Every row comes from one small tree of marks. Brackets hold a mark, then the marks that hang from it, in the order of their numbers. Every link used is in the known rows. Which tree was each row made from?
Known rows
[Q761 [Q415 Q31] Q512]: 8.6, 41.9, 24.9, -20.0, 17.8, -26.4, 44.9, -15.5, -11.7, 5.9, -2.9, 19.2, -14.9, -40.4, -0.8, -20.6, 14.9, 30.9
[Q31 Q512]: -6.3, 7.6, -3.6, -17.5, -2.7, 5.9, 10.3, -16.4, -9.5, -9.4, -3.6, 12.1, -7.5, -6.3, 3.9, -8.7, 5.7, 15.7
[Q560 [Q31 Q415 [Q512 Q761]]]: -9.4, 18.3, -16.9, -48.9, -11.8, 22.6, 27.6, -39.1, -42.1, -16.7, 11.0, 23.5, -14.7, -0.1, 2.6, -23.7, -0.4, 41.4
[Q560 [Q31 Q234 Q415]]: 4.2, 1.3, -11.7, -10.2, -7.3, 7.7, 1.2, -28.7, -3.6, -9.3, 8.1, 15.6, -1.1, 0.4, -9.6, -19.1, 4.1, 29.2
[Q560 [Q31 Q234 Q512]]: 0.6, 4.2, -9.6, -10.9, -7.8, 4.0, 2.2, -28.3, -2.4, -13.6, 9.3, 17.0, 0.4, 1.0, -7.7, -17.4, 8.1, 23.9
[Q415 [Q31 Q560]]: 3.1, 2.9, -0.5, -7.0, -3.1, 1.6, 11.4, 0.7, 5.1, 10.3, 3.7, -2.1, -1.3, -8.8, -2.5, 3.9, -3.1, -6.8
[Q415 Q31]: 3.1, 6.9, -1.8, -5.3, 7.8, -2.6, 15.0, -9.7, 0.8, 2.3, -3.0, 2.2, -2.8, -28.5, -0.7, -12.0, 1.9, 10.1
[Q512 [Q761 [Q415 [Q31 Q234]]]]: 12.4, 46.0, -4.3, -27.4, 3.0, -13.4, 35.4, -26.7, -5.3, 4.9, -3.2, 11.3, -11.2, -59.8, -9.6, -35.7, 24.5, 45.9
[Q31 Q415 Q512 Q560]: -9.1, 7.5, -7.5, -36.9, -15.9, 20.7, 14.9, -22.9, -14.1, -5.8, -1.8, 17.8, -14.8, 7.1, 3.5, -4.2, 3.7, 19.8
[Q31 Q234 Q415 [Q512 Q761] Q560]: -4.8, 27.4, -18.7, -47.2, -24.7, 23.5, 19.9, -38.0, -15.9, -4.9, -1.0, 21.2, -15.4, -17.6, -6.8, -21.2, 15.7, 47.2
[Q950 [Q560 Q31]]: 5.5, -1.5, 0.6, 6.0, -2.1, -8.2, -6.4, -5.9, -13.7, -5.6, 5.3, -4.3, 0.9, 6.6, -3.9, -1.4, -9.0, 11.4
[Q950 Q560]: 4.1, 7.6, 1.6, 4.3, -0.8, -7.6, -4.1, -4.6, -5.2, -1.9, -9.8, -5.5, -4.6, -15.2, -1.5, -3.4, 0.7, 19.1
[Q761 Q512]: 0.5, 16.8, 17.8, -4.0, 6.3, -9.7, 15.1, -3.4, -7.8, 1.8, 1.7, 11.5, -5.7, -4.8, 0.1, -2.4, 3.4, 12.1
[Q560 [Q31 Q234 [Q512 Q761]]]: -0.5, 19.2, -15.8, -26.9, -12.7, 9.8, 13.1, -32.8, -18.3, -12.1, 13.4, 16.9, -3.1, -9.0, -8.1, -24.1, 9.1, 36.0
[Q842 [Q560 Q31]]: -2.5, 9.0, -1.2, 7.0, 4.1, -0.2, -1.4, 0.0, -12.0, -9.4, 0.5, -1.0, -5.0, 5.9, -6.6, -0.4, -9.1, 1.2
[Q560 [Q31 Q415]]: -1.8, -3.7, -7.2, -15.1, -4.4, 10.4, 6.6, -18.1, -17.2, -9.3, 11.4, 11.9, -3.5, 15.7, -0.4, -8.4, -7.2, 13.3
[Q234 Q31]: -2.6, 5.6, -11.5, -7.9, 0.1, 18.4, 4.9, -17.4, 7.3, 5.5, -2.2, 3.1, 8.4, -12.7, -0.6, -7.4, 7.6, 17.5
[Q842 Q560]: -3.4, 17.9, 0.5, 5.4, 5.1, -0.8, 0.6, 0.5, -4.1, -5.2, -15.4, -3.0, -10.3, -15.9, -4.0, -3.1, -0.4, 8.9
[Q512 Q761]: -1.3, 15.4, -6.4, -15.9, -5.1, 5.5, 10.9, -4.2, -15.7, 1.4, 4.0, 0.2, -3.0, -9.9, -0.4, -6.1, 1.4, 12.2

Write each row's tree
-10.7, 26.5, -15.1, -50.1, -9.8, 22.3, 30.0, -36.9, -34.6, -12.8, -4.3, 22.1, -19.5, -22.8, 4.7, -25.9, 9.2, 49.0
[Q31 Q415 [Q512 Q761]]
3.7, 42.4, -4.2, -42.7, -18.3, -0.3, 26.4, -23.7, -10.9, 2.5, 1.9, 16.7, -14.3, -17.5, -8.0, -16.6, 24.2, 34.4
[Q31 Q234 [Q512 [Q761 Q415]] Q560]
-13.2, 35.7, -16.4, -43.1, -6.4, 21.4, 28.1, -37.6, -46.7, -22.6, -4.1, 20.9, -24.4, -16.7, -1.8, -26.2, -0.3, 50.6
[Q842 [Q560 [Q31 Q415 [Q512 Q761]]]]
2.7, 15.3, -8.4, -20.0, -8.7, 4.9, 16.1, -26.8, 11.0, 1.4, -3.4, 12.7, -6.6, -30.3, -8.5, -15.7, 13.8, 25.4
[Q415 [Q31 Q234 Q512 Q560]]
-3.9, 23.4, -21.8, -43.5, -15.0, 20.0, 22.6, -49.8, -28.1, -17.5, 8.2, 27.1, -12.5, -15.5, -6.6, -34.4, 11.3, 57.0
[Q560 [Q31 Q234 Q415 [Q512 Q761]]]
-2.2, 8.3, -15.6, -27.7, -10.2, 13.7, 11.0, -45.1, -12.5, -18.7, 4.5, 27.4, -8.6, -5.3, -5.9, -28.9, 10.0, 45.2
[Q560 [Q31 Q234 Q415 Q512]]
0.3, 34.9, -16.0, -33.8, -3.8, 6.2, 30.9, -40.9, -10.0, -5.8, -6.5, 16.7, -10.8, -60.2, -6.4, -37.9, 20.1, 53.9
[Q415 [Q31 Q234 [Q512 Q761]]]
6.5, 40.5, 0.8, -32.4, 6.7, -10.9, 40.4, -16.6, -19.8, 5.0, -0.4, 8.0, -13.4, -45.2, -0.7, -23.9, 12.7, 30.3
[Q512 [Q761 [Q415 Q31]]]
-5.5, 31.7, -19.8, -45.4, -13.6, 18.7, 25.3, -47.8, -20.4, -13.0, -8.0, 25.8, -17.2, -37.5, -3.8, -36.3, 20.8, 64.3
[Q31 Q234 Q415 [Q512 Q761]]
-4.7, 6.4, -16.0, -27.1, -12.5, 32.7, 9.6, -24.2, 1.7, 8.4, -0.5, 9.2, 1.4, 1.2, -1.1, -2.9, 5.0, 21.3
[Q234 [Q31 Q415 Q560]]
12.8, 42.1, -2.8, -29.4, -7.8, -9.0, 31.5, -16.9, -0.8, 13.5, 2.8, 6.9, -9.6, -40.1, -12.2, -19.6, 19.7, 28.8
[Q512 [Q761 [Q415 [Q31 Q234 Q560]]]]
15.1, 43.7, 20.7, -17.1, 3.9, -24.2, 35.2, -16.0, 6.8, 13.5, 0.5, 18.2, -11.2, -35.0, -12.1, -15.6, 21.7, 29.1
[Q761 [Q415 [Q31 Q234 Q560]] Q512]
-5.2, 25.9, -14.9, -44.5, -12.1, 14.1, 23.8, -43.0, -48.4, -18.5, 1.6, 17.8, -18.9, -15.9, 0.4, -26.3, -0.3, 60.7
[Q950 [Q560 [Q31 Q415 [Q512 Q761]]]]
-4.5, 36.7, -15.5, -21.7, -7.3, 8.6, 13.7, -31.6, -22.7, -17.5, -2.7, 13.9, -13.2, -25.8, -12.9, -27.1, 9.1, 45.0
[Q842 [Q560 [Q31 Q234 [Q512 Q761]]]]
-2.3, 40.7, -0.7, -45.1, -3.6, -1.8, 36.2, -23.0, -29.8, -5.8, -1.7, 17.5, -17.8, -23.1, 3.6, -21.3, 16.9, 36.5
[Q31 [Q512 [Q761 Q415]]]
2.3, 19.3, -10.5, -17.7, 1.8, 0.6, 19.5, -36.8, 5.8, -7.1, -9.7, 17.4, -7.7, -49.9, -5.7, -31.3, 18.6, 41.8
[Q415 [Q31 Q234 Q512]]
-8.1, 8.5, -12.6, -28.2, -13.4, 28.6, 10.5, -24.5, 2.6, 4.6, 0.1, 9.9, 1.7, 1.3, 0.3, -0.7, 8.4, 16.8
[Q234 [Q31 Q512 Q560]]
-5.6, 13.5, -6.8, -9.1, 1.3, 9.8, 7.2, -16.9, -21.7, -14.4, -4.0, 8.8, -14.2, -0.4, -4.5, -11.8, -7.2, 22.6
[Q842 [Q560 [Q31 Q415]]]
8.0, 38.4, -1.2, -29.1, 5.2, -12.9, 34.4, -39.4, 1.1, -5.5, -11.2, 23.3, -14.4, -56.6, -5.6, -37.2, 28.4, 49.9
[Q761 [Q415 [Q31 Q234 Q512]]]
2.2, 3.3, -5.3, -10.7, -5.0, 2.2, 2.4, -22.3, -22.5, -11.2, 1.4, 6.0, -8.2, 0.6, -2.6, -11.7, -6.8, 32.8
[Q950 [Q560 [Q31 Q415]]]
1.2, 15.9, -13.5, -23.2, -10.6, 6.0, 7.0, -49.9, -17.7, -20.3, -5.4, 21.4, -12.9, -21.1, -8.7, -30.8, 10.4, 64.6
[Q950 [Q560 [Q31 Q234 Q415 Q512]]]
8.7, 8.3, -5.1, -2.6, -6.8, -1.4, 5.5, -10.4, 19.5, 10.5, -0.2, 1.0, 0.7, -23.4, -12.4, -6.7, 8.1, 8.7
[Q415 [Q31 Q234 Q560]]
-1.4, 32.8, -2.6, -43.7, -5.6, -1.4, 33.7, -24.8, -37.4, -10.6, 14.7, 19.4, -12.8, -0.4, 0.9, -18.9, 7.9, 28.5
[Q560 [Q31 [Q512 [Q761 Q415]]]]
-3.4, 21.5, -9.0, -5.7, -2.5, 2.8, 3.0, -26.9, -6.8, -19.0, -5.8, 14.2, -10.1, -15.7, -11.7, -19.9, 8.2, 33.2
[Q842 [Q560 [Q31 Q234 Q512]]]
